What can hang from each mark:
J_255: J_14 J_707
J_348: J_313
J_14: J_255 J_313 J_345
J_345: J_311 J_707
J_707: J_255 J_345
J_311: J_345 J_771

Every row comes from one small tree of marks. Brackets hold a mark, then the marks that hang from it, in the order of their numbers. Every link used is in the known rows. Which tree was each row made from?
Known rows:
{J_14 {J_345 {J_707 J_255}}}: [-2.43 -5.82 -0.98  4.75  2.50 -0.78  0.92 -2.68 -1.87 -0.30  2.86 -3.14
  1.91  3.96  7.20  4.05 -1.43  1.76  0.60 -0.22]
{J_707 {J_255 J_14} {J_345 {J_311 J_771}}}: [-1.07 -1.35  4.79  3.17  1.17 -4.63  3.08 -1.44 -0.13 -1.11  4.09 -2.25
  1.87  1.49  1.73 -0.02  0.62  1.80  1.46 -2.54]
{J_14 J_255 J_313}: [-4.19  1.45  2.41  2.25  0.81  0.42  2.22  3.22 -1.52  3.82  0.11 -5.87
 -1.21  4.52  1.93 -0.04  3.10  3.69  4.74 -2.29]
{J_311 {J_345 J_707} J_771}: [-1.08 -5.04 -2.52  0.74  0.21  1.62  2.49  1.19 -2.45 -0.90 -1.37 -3.86
  1.20  4.65  5.42  1.01 -4.79 -0.26  0.17  3.73]
{J_345 {J_311 J_771} {J_707 {J_255 J_14}}}: [-2.69 -1.72  2.69  0.98 -0.05 -1.90  2.32 -4.10  1.50  0.44  2.94 -2.72
  3.81  2.19  3.41 -2.27 -0.96  1.33  1.69  0.14]
{J_345 J_707}: [-2.40 -5.59 -1.92  3.13 -0.46  0.56 -0.05 -1.37 -4.01  0.50  1.05 -2.88
  1.52  4.64  7.45  1.09 -1.38  3.28  1.27  1.70]
{J_707 {J_255 J_14} J_345}: [-2.18 -1.82  1.48  4.28  1.74 -3.96  2.00 -1.14 -3.15 -0.92  4.67 -3.38
  0.03  2.24  4.26  0.52  0.70  2.00  1.99 -2.55]
{J_311 J_345 J_771}: [-0.45 -3.02 -1.35  2.63  0.51  1.30  3.13  3.34 -1.77 -0.13 -1.77 -4.49
 -0.23  4.51  4.18  0.40 -2.47 -0.87  0.60  3.47]
{J_707 J_255}: [-3.06 -1.89 -0.77  5.12  2.10 -0.10  2.51  0.99 -2.03  1.49  2.89 -4.82
  0.23  3.41  5.13 -0.73  1.27 -0.44  1.71 -1.40]
{J_255 {J_14 J_313 {J_345 J_311}} J_707}: [-3.93  1.92  3.63  2.64  0.62 -0.54 -1.86 -4.07  1.60 -0.71  0.60 -0.19
  0.05  3.92  1.55  0.07  3.80  3.81  4.61 -1.81]
{J_348 J_313}: [-3.39 -0.95  0.67  3.78  0.41  1.06 -1.36  1.34 -2.49  0.98 -2.25 -2.61
 -1.86  4.18  4.18  0.51  1.26  3.54  2.39 -0.40]
{J_311 J_345}: [-1.24 -2.36 -3.11  3.09  0.67  1.15  1.59  3.09 -4.03  0.66 -0.86 -5.49
 -0.48  5.34  6.10 -0.65  0.95  0.68  1.08  2.51]
{J_255 {J_14 J_313}}: [-3.84  1.34  1.94  2.56 -0.86 -0.18  0.62 -1.63 -0.98  1.38  0.97 -2.91
 -0.77  4.45  2.79 -2.10  2.12  4.55  4.84  1.34]
{J_707 J_345}: [-0.60 -5.53  0.37  5.22  0.47 -1.85  0.61  1.43 -5.42 -1.20  1.68 -1.94
 -0.08  4.02  5.41  3.47 -0.08  4.00  0.82 -0.70]
{J_255 J_707}: [-3.02 -2.48 -1.57  4.59  0.92  1.79 -1.16  0.02 -3.03 -0.57  0.66 -1.93
 -1.13  3.86  5.04  0.18  0.99 -0.41  1.96 -1.33]
{J_255 {J_14 J_313 {J_345 J_311}}}: [-2.67  0.78  4.62  3.17 -0.23 -1.88 -0.04 -3.07  1.38  1.02  0.84 -1.84
  0.99  4.40  2.22  0.34  4.07  6.73  4.23  0.99]
{J_311 {J_345 {J_707 {J_255 J_14}}} J_771}: [-2.34 -2.03 -1.63 -0.01  1.25  0.04  3.64 -1.22 -0.66 -0.65  0.97 -4.99
  1.37  3.19  4.39 -1.50 -4.01 -1.89  1.10  2.42]
{J_311 {J_345 {J_707 J_255}} J_771}: [-2.08 -3.76 -2.69  0.66  1.87  1.16  3.70  1.04 -1.73 -0.53  0.50 -4.90
  1.54  3.85  4.85  0.07 -4.63 -2.82  0.03  1.48]
{J_14 J_255 J_313 {J_345 {J_311 J_771}}}: [-2.30  0.23  6.74  2.67  1.30 -1.36  2.76  1.46  2.97  2.55 -0.46 -3.94
  1.09  4.12 -0.31  3.35  2.47  4.41  3.72 -1.94]
{J_14 {J_255 J_707} J_313 J_345}: [-4.48  0.60  2.44  3.30  2.51  0.69  0.02  0.92  0.01  1.13 -0.05 -3.66
 -1.61  4.14  1.63  3.65  2.57  2.15  4.51 -4.39]

Which tree is each row?
[-4.04  1.18  2.29  4.00  2.16 -1.42  1.98 -2.57  1.06  0.84  3.10 -3.49
 -0.16  3.58  2.75  0.34  1.63  2.17  4.06 -1.21]
{J_707 {J_255 {J_14 J_313 J_345}}}
[ 0.26 -4.94  3.55  4.02 -0.23 -2.65  1.56  1.22 -2.33 -1.35  1.03 -0.68
  1.78  3.40  2.70  3.04 -0.28  3.76  0.19 -0.70]
{J_707 {J_345 {J_311 J_771}}}
[-4.30  0.57 -2.19 -0.78  1.45  0.88  2.12 -1.08 -2.23  0.77  1.31 -5.33
  0.79  4.55  4.47 -2.75 -0.59  0.50  3.10  0.58]
{J_311 {J_345 {J_707 {J_255 {J_14 J_313}}}}}
[-1.13 -3.82  2.23  3.57  0.63 -0.94 -0.49  0.31 -2.09 -2.87  0.88  0.56
  0.78  2.75  2.21  2.40 -0.32  0.72  0.62 -3.27]
{J_255 {J_707 {J_345 {J_311 J_771}}}}
[-2.28 -3.56  1.54  1.72  0.73 -0.49  2.43 -1.69  0.29  0.40  2.30 -2.49
  4.07  2.85  3.75 -0.33 -1.43  0.50  0.55 -0.82]
{J_345 {J_311 J_771} {J_707 J_255}}
[-2.55 -2.25  1.17  3.70  1.86 -1.29  0.34  2.31 -4.24 -0.24  1.64 -4.29
 -1.36  2.70  3.72  2.44  1.78  1.09  2.55 -5.01]
{J_14 {J_255 {J_707 J_345}}}
[-2.91 -2.83 -4.15  1.19  2.14  1.10  2.16  0.80 -3.92  0.42  1.31 -5.94
  1.19  4.51  6.97 -1.06 -1.30 -0.96  0.86  0.55]
{J_311 {J_345 {J_707 J_255}}}
[-3.21 -0.85  3.41  1.59 -0.52 -1.74 -0.67 -5.04  0.67  0.45  1.04 -1.20
  2.38  4.52  3.46  0.94  1.83  7.26  3.85  1.27]
{J_255 {J_14 J_313 {J_345 J_311 J_707}}}
[-5.02  2.35  1.07  2.13  0.00  1.22 -1.10 -2.46 -0.81 -0.22  0.68 -1.39
 -1.86  3.84  1.92 -2.10  1.91  1.73  5.06 -1.31]
{J_255 {J_14 J_313} J_707}
[-3.35  1.65  4.65  2.04  1.29 -3.75  1.73 -1.30 -1.12 -0.05  4.05 -2.25
  1.31  2.94  0.91 -1.08  3.43  3.88  3.41 -4.38]
{J_707 {J_255 {J_14 J_313}} {J_345 J_311}}
[-1.82 -4.38  0.49  3.94 -0.22 -1.92 -0.32 -5.10 -1.37 -0.52  1.78 -2.48
  1.31  3.82  7.03  2.34 -0.56  5.20  2.20  3.14]
{J_255 {J_14 {J_345 J_707}}}
[-1.46 -1.59  3.80  2.62 -0.31 -2.58 -0.72 -2.58 -0.89 -2.93  1.47  0.50
  0.51  1.87  1.88  0.40  0.47  1.92  2.05 -2.08]
{J_255 J_14 {J_707 {J_345 {J_311 J_771}}}}
[-4.15  0.92  1.86  3.18  0.96  0.29 -1.46 -3.75  0.29 -1.32  0.70 -0.54
 -1.61  4.06  2.38  1.44  1.45  2.71  4.57 -1.01]
{J_255 {J_14 J_313 J_345} J_707}
[-3.18 -0.37  3.49  3.89  2.02 -0.71  1.87  1.81 -0.17  2.68 -0.01 -5.28
 -0.89  4.86  2.43  3.88  2.59  4.79  4.27 -1.90]
{J_14 J_255 J_313 J_345}
[-4.01  0.67  1.83  2.11  0.42 -0.84 -1.34 -2.02 -2.67 -2.36  1.48 -0.04
 -1.74  3.38  1.56  0.80  0.85  3.02  4.27 -3.22]
{J_255 {J_14 J_313} {J_707 J_345}}
[-1.11 -4.65  4.16  2.74  0.83 -2.28  2.00 -0.90  1.12  1.27  0.42 -4.27
  3.07  3.24  3.94  4.27  0.10  4.22  1.38 -0.37]
{J_14 J_255 {J_345 {J_311 J_771} J_707}}
[-4.81  1.01  2.31  0.08  0.26 -1.18  1.03 -3.93  0.17  1.80  3.22 -3.04
  3.05  3.56  3.14 -3.30  2.28  3.61  3.69 -1.61]
{J_345 J_311 {J_707 {J_255 {J_14 J_313}}}}
[-5.37  2.25  1.56  1.83  1.49  1.70  0.53  2.33 -1.36  2.26  0.05 -4.54
 -2.04  4.04  1.08 -0.22  3.01  1.03  5.22 -4.66]
{J_14 {J_255 J_707} J_313}
[-1.65 -3.30  1.12  4.01  0.87 -0.97 -1.56  0.25 -3.76 -2.19  1.25 -0.20
  0.57  3.36  3.78  1.87  2.07  1.88  1.10 -3.95]
{J_255 {J_707 {J_345 J_311}}}
[-2.85 -0.19  2.73  3.97  0.29 -1.13  0.36 -2.89  0.28  0.42  0.79 -2.19
 -0.46  4.57  3.16  1.68  1.81  5.55  4.25  1.73]
{J_255 {J_14 J_313 J_345}}
[-2.22 -0.70  2.57  4.27  0.65 -1.72 -2.00 -4.29  0.58 -1.23  1.19 -0.95
  0.56  3.06  4.12  0.28  3.61  2.77  2.65 -0.58]
{J_255 {J_14 {J_345 J_311}} J_707}
[-5.08 -0.14  0.08  1.02  0.75 -0.17  1.44 -3.57 -1.22  0.92  3.30 -3.52
  1.29  3.68  4.21 -1.77 -0.44  2.34  3.82 -0.77]
{J_345 {J_707 {J_255 {J_14 J_313}}}}
[-0.96 -1.69  3.34  4.80 -0.31 -3.19 -0.05 -3.24  0.35  0.54  1.31 -2.54
  1.62  3.70  5.10  0.47  3.71  5.77  2.35  2.31]
{J_255 {J_14 {J_345 J_311}}}
